What can hang from each mark
z874: z853 z865
z865: z223 z244 z760 z833 z874 z977
z760: z853 z865
z223: z865 z977
z977: z244 z874
z244: z853 z977
z833: z853 z865
z386: z853
z853: z244 z833 z874

Each row was made from one small tree. The marks that hang from a mark follow it in brackets, in the order of their numbers. Every link used is in the known rows. Write each row's tree.
In the rows, 128 means zero.
Known rows
z865[z874]: [134  79 136 156 154 119 145 165 101  92  89  98 121 140 117 129 113  92
 155 145  66 116  82 107 148 168 135 145  76 138]
z244[z853[z874[z865]] z977]: [135 120 116 144 176 127 159 123  92 110 112 146  92 108 176 165  91  86
  96 162 102  78  90 107 137 172 130 144 118 107]
z853[z244[z977] z874[z865]]: [151 103 122 128 201 121 181 142 105 102 120 147 109  97 154 141  95 106
 126 156 115  95  80 114 142 171 150 143 133  93]
z865[z760 z833 z874[z853]]: [131  70 148 116 108 135 134 180 124  76 128 121 156 121  82 150 102  99
 160 154  84 101 107 132 114 141 145 109 109 154]
z833[z865[z223 z244[z977] z760]]: [113  98 169  67 174 130 112 127 137 101  73 128 146 146 150 141  33 119
 111 140 137 143  68 123 102 154 175 110 161 133]
z874[z865[z223 z244[z853[z833]] z760 z977]]: [100  99 171 111 146 132 104  85 108 102  87 132 105 108 153 207  92 126
  87 148 186 132 139 105  86 147 196  76 152 100]
z244[z853[z833[z865[z977]] z874]]: [162  97 124 187 110 121 159 108  95 119 172 168  87 117 146 144 109  55
  94 169 162  71 169  99 111 178 176 131  99 106]
z244[z853[z833[z865]]]: [138  83 122 160 137 118 144 111  73 115 141 115  72 132 171 138  92  79
  77 150 111  73 118 142 126 171 170 125  80 127]
z833[z865[z244 z760]]: [114  71 146 100 172 147 127 140  93 127  92  84 123 144 126 117  73  92
  97 123 114 104  90 126 118 165 216 113 128 138]
z386[z853[z244 z833]]: [168 113 130 133 165 112 192  73  62  90 157  89  89 128 130 127 117 128
 132 133 113 118 106 176 151 176 153 134 103 105]
z833[z865[z223]]: [137  80 160 123 122 104 120 151  99  90  73 117 107 123 141 131  71  89
 114 139  87 103  85 117 117 169 163 138  98 145]
z386[z853[z244[z977] z874[z865[z223]]]]: [171 146 139  99 173 114 173  87 121  69 107 149 116  85 136 169  70 136
 153 145 126 105  86 145 143 156 124 152 150  99]
z853[z874]: [155  92 137 159 144 115 169 151  83 112 123 109  99 133 127 128 127  73
 125 146  78  96  93  89 141 191 149 156  95 118]
z874[z865[z223 z833 z977]]: [103  72 181 149 115  86 112 169 111  69  73 155 126  83 120 151 102 100
 109 161 122 131 134  78  82 152 167 109 121 127]
z244[z853]: [118  98 129 141 140 109 153 117  55 110  92  90  94 142 142 147 124  88
 100 150  79 113  93 137 141 191 150 150  93 129]
z977[z244[z853[z833[z865[z223 z760]]]] z874]: [137 128 171  87 117  88 123 121 135 141 117 119 132 134  99 152  94 109
 115 162 124 106 116 112 131 125 157 111 109 133]
z853[z244 z833 z874[z865[z223 z977]]]: [164  90 159 155 138 103 156 124 121  82 132 172  99  74 135 176 118 111
 133 163 172 106 141  86 103 163 172 113 131  78]
z833[z853 z865]: [139  80 124 115 139 120 140 151  74 125  97 112 110 147 154 116  84  72
  99 129  70  88  87 151 136 169 175 137  62 154]
z760[z865[z244 z833[z853] z977]]: [100  80 136 105 117 126 131 120  86 134  94 129 155 169  98 111 116  96
 114 141 166 162 158 119 125 160 197 129 120 136]
z760[z853[z244] z865[z223 z833]]: [125  87 138  96 100 100 127 131 116  96 102 102 177 127  70 146 112 106
 117 140 160 155 113 113 112 164 152 174 128 143]
z223[z865[z244 z760 z833] z977]: [ 90  81 158 121 165  96  86 113  88  65  90  87 159 131 113 105  74 111
 103 146 164 165 133 120 108 119 154 116 180 113]
z874[z865]: [119  80 139 138 170 127 138 162  56 106  76  93  83 101 159 130 103  91
  92 131  66  86  75 108 137 166 164 123  88 129]
z223[z865[z760[z853] z833 z874]]: [114  88 141 137 132 122 100 166 132  80 117  91 206 115  81 161  85  74
 126 150 141 125 108  87  90 123 133 145 100 158]
z865[z223 z760 z874 z977[z244]]: [126 106 186 103 100 103 116 156 161 101  63 129 168 132  77 140 115  99
 179 160 129 171 102  68 121 137 158 123 117 137]
z386[z853]: [145 122 135 127 145 124 168 102  47  95 105  75  99 133 126 117 106 103
 122 124  68 111  86 152 155 178 140 153  91 136]
z386[z853[z244[z977[z874]] z833]]: [168 163 134 104 206 101 209  83  81  98 168 119 130 132 115 120  98 151
 148 155 115 135  97 172 168 160  98 134 119  95]
z977[z244 z874[z853[z833]]]: [182 123 151 108 138 117 175 136  70 133 134 103  97 138 110 116 129 109
 143 151  71 105 129 146 166 138 120 122  78 108]
z244[z853 z977]: [116 120 129 125 165 110 158 110  71 104  98 118 109 148 172 141  97  99
 101 164  91 133  76 139 140 187 121 148 111 123]
z853[z833 z874]: [166  85 141 180 150 113 171 136  88 111 169 118  78 135 151 137 127  81
 115 150  99  92 104  87 131 183 146 129  87 105]
z760[z865]: [117  94 131 111 124 136 141 138  49 127  90  82 115 139 133  97 112  88
 104 132 103 112  76  98 161 178 153 146  98 150]
z386[z853[z244]]: [154 118 126 112 160 114 189  87  56  88 114  79 111 124 106 122 116 121
 143 130  92 124  94 178 160 184 156 157 113 119]

Write each row's tree
[188 106 124 159 168 149 171  74  98 114 169 110  72 139 133 128  76  98
 121 123 135  68 148 147 141 162 181 138 110 104] -> z386[z853[z833[z865[z244]] z874]]
[110  91 142  85 143 113 108 125 175  96  73 153 182 184 111 150  64 135
 173 151 151 175 104 128 133 128 128 138 126 144] -> z760[z865[z223 z244[z977] z833[z853] z874]]
[182 135 125 105 167 136 191  83 124 103 212 149 127 115 136 128  61 109
 126 147 161  85  96 149 131 158 159 121 144 115] -> z386[z853[z244[z977] z833[z865[z760]] z874]]
[139 111 143 170  91  81 144 109 108 110 120 154 144 120  93 132 134  62
 135 194 180 130 196  86 114 143 160 159 127 104] -> z223[z865[z833 z977[z244[z853[z874]]]]]
[164 112 144 137 203 141 132 105 144  99 121 135 105 123 174 200  64 111
  94 133 157 119 109  96  99 149 129 136 128  84] -> z760[z853[z833 z874[z865[z223 z244[z977]]]]]
[110  81 151 124 133 115 129 168 101 107 135  80 167 132  89 145 115  73
  80 138 101 135  92  95  87 168 162 139 102 156] -> z865[z760[z853] z833]
[157 125 133 147 168 158 166  85  78 106 102 121  93 100 112 144 100 102
 128 125 141  94 159 118 137 161 184 138 133  92] -> z386[z853[z874[z865[z244 z977]]]]
[141 139 152 143 134  86 169 108  81 145 128 124 112 144  98 125 152  95
 123 176 130 141 162 106 150 152 140 131  92  96] -> z865[z977[z244[z853[z833]] z874]]
[135 102 168 107 127 120 118 128 110 100 131  87 139 131 135 184  99  98
  83 130 124 139  71  93  88 163 139 120 100 137] -> z865[z223 z760[z853[z833]]]
[149 135 162  41 127  94 131 123  89  61  84 114 168 100  69 144  96 148
 158 149 111 148 105 167 149 130 103 124 172 108] -> z865[z223[z977[z874[z853[z244]]]] z760]
[101  92 126  83 163 126 137 118 103 131 101 127 153 187 138 108  83 116
 113 144 140 163 104 141 139 153 158 135 127 138] -> z760[z865[z244[z977] z833[z853]]]
[150  93 129 128 115 117 136 157 135 133  81 146 143 152 103 102 100  64
 159 147 109 121 136 123 146 133 177 144  56 145] -> z833[z853 z865[z874 z977[z244]]]
[127 118 105 104 184 174 130 116 123 121  82  92 170 172 117 132  71 101
 132 125 151 152  91 111 154 149 123 174 115 136] -> z760[z853 z865[z244[z977] z874]]
[166  83 140 156 130 125 108 147 152  84 120 118 133 127 128 173  66  82
 125 132 121  99 108 108 103 140 131 145  64 144] -> z760[z853[z833[z865[z223 z874]]]]
[168 137 144 103 171 127 178 135  67 104 152 139 115 133 153 131  90 121
 128 164  84 108  99 151 149 155  81 110 101 107] -> z244[z977[z874[z853[z833]]]]
[139 145 149 117 160  72 120 123  61 102  63  82 144 129 100  70 102 101
 136 155 107 152 125 112 180 106  93 157 121 104] -> z223[z865 z977[z244 z874]]
[164 123 126 146 154 141 167 113  70 101 119 101  81  89 131 141 100  91
 118 124  78  56 101 119 155 163 149 147  98 121] -> z386[z853[z874[z865]]]
[132 110 153 119 141 144 127 139  99 142 127  99 128 104 131 144 119  70
  65 131 151 125 121  70 100 132 181 107  92 120] -> z874[z865[z760[z853[z833]] z977[z244]]]
[172 122 112 126 185 122 188 125 110 106 146 122 151 134 121 147 109  86
 122 149 128 134  89 121 130 189 126 186 121 100] -> z760[z853[z244[z977] z874]]
[130 102 142 161 134 121 123 143  88  75  77 129 156 110 121 127  96  81
 159 165 146 128 130  92 126 145 132 140  97 126] -> z223[z865[z874 z977]]
[136  76 117  84 148 128 142 160 139 115 110 122 167 136  96 141  83  93
 159 136 109  95  79 157 136 146 193 124  89 153] -> z833[z853[z244] z865[z760 z874]]
[121  99 165  81 158 137 109 119 114 107  68  65 158 149 104 185  92 107
 102 116 128 160  81 112  96 166 169 142 133 130] -> z865[z223 z244 z760[z853]]
[102  78 179  85 103  79 114 159 127  95 102 124 164 145 111 166 102 109
 120 150  92 150  79 117  92 155 163 110 106 158] -> z865[z223 z760 z833[z853]]
[117  75 146 126 155 156 118 153 136 110  88 127 158 135  90 127  75  86
 143 139 154 120 130 100 111 148 209 109 127 136] -> z833[z865[z244 z760 z874 z977]]
[155  88 149 101 133  98 152 148 166  37 105 176 167 120  99 167  78 142
 203 179 119 150 110 171 117 144 106 138 141 121] -> z865[z223 z833 z874[z853[z244[z977]]]]
[156 119 124 134 180 110 191 113 119  78 155 152 124  90 115 136  87 122
 138 155 124  97 118 145 134 154 143 145 144 103] -> z386[z853[z244[z977] z874[z865[z833]]]]
[202 110 114 151 148 124 194  84  97 100 193 125  86 111 120 124  94  96
 134 136 136  62 134 161 146 170 173 146 105 106] -> z386[z853[z244 z833[z865] z874]]
[177 103 146 153 101  92 141 101 140 123 134 143  78 136 139 157 101  79
 122 163 133  86 140 110 128 149 164 146  97 111] -> z977[z244[z853[z833[z865[z223]] z874]]]
[115 121 158 141 117  64 159 140 101 133 103 132 150 140  48 113 155  89
 134 189 118 154 176 102 137 151 150 148 109 114] -> z865[z833 z977[z244[z853] z874]]
[115 105 142 115 212  81 169 176 111  98 113 145 153  98 100 123  96 132
 129 171  99 121 102 123 133 145 132 124 134 107] -> z853[z244[z977[z874[z865[z833]]]]]
[196 119 121 158 130 127 196  81  95  98 194 158 104 102 108 118 101  89
 136 147 175  83 168 141 130 170 182 138 118  98] -> z386[z853[z244 z833[z865[z977]] z874]]
[143 100  98 112 139 148 147 135 106 115  99  80 172 136  74 134 116  91
 147 124 142 125  95 117 159 159 142 185  92 143] -> z760[z853[z244] z865[z874]]
[126  87 157 167 114  88 121 156 132  88  89 140 169 123  81 103 114  81
 175 182 153 155 167  82 119 117 148 141 103 126] -> z223[z865[z833 z874 z977[z244]]]
[121 131 192  90  99  76 120 167 151 123  99 122 216 128  18 145 128  92
 126 164 141 186 142  60  92 131 144 142 123 137] -> z865[z223 z760[z853] z833 z977[z244 z874]]
[137 109 124  85 185 101 179 122  87 108 108 129 137 158 158 128 102 114
 132 150  98 154  63 174 146 179 141 146 103 116] -> z833[z853[z244[z977]]]
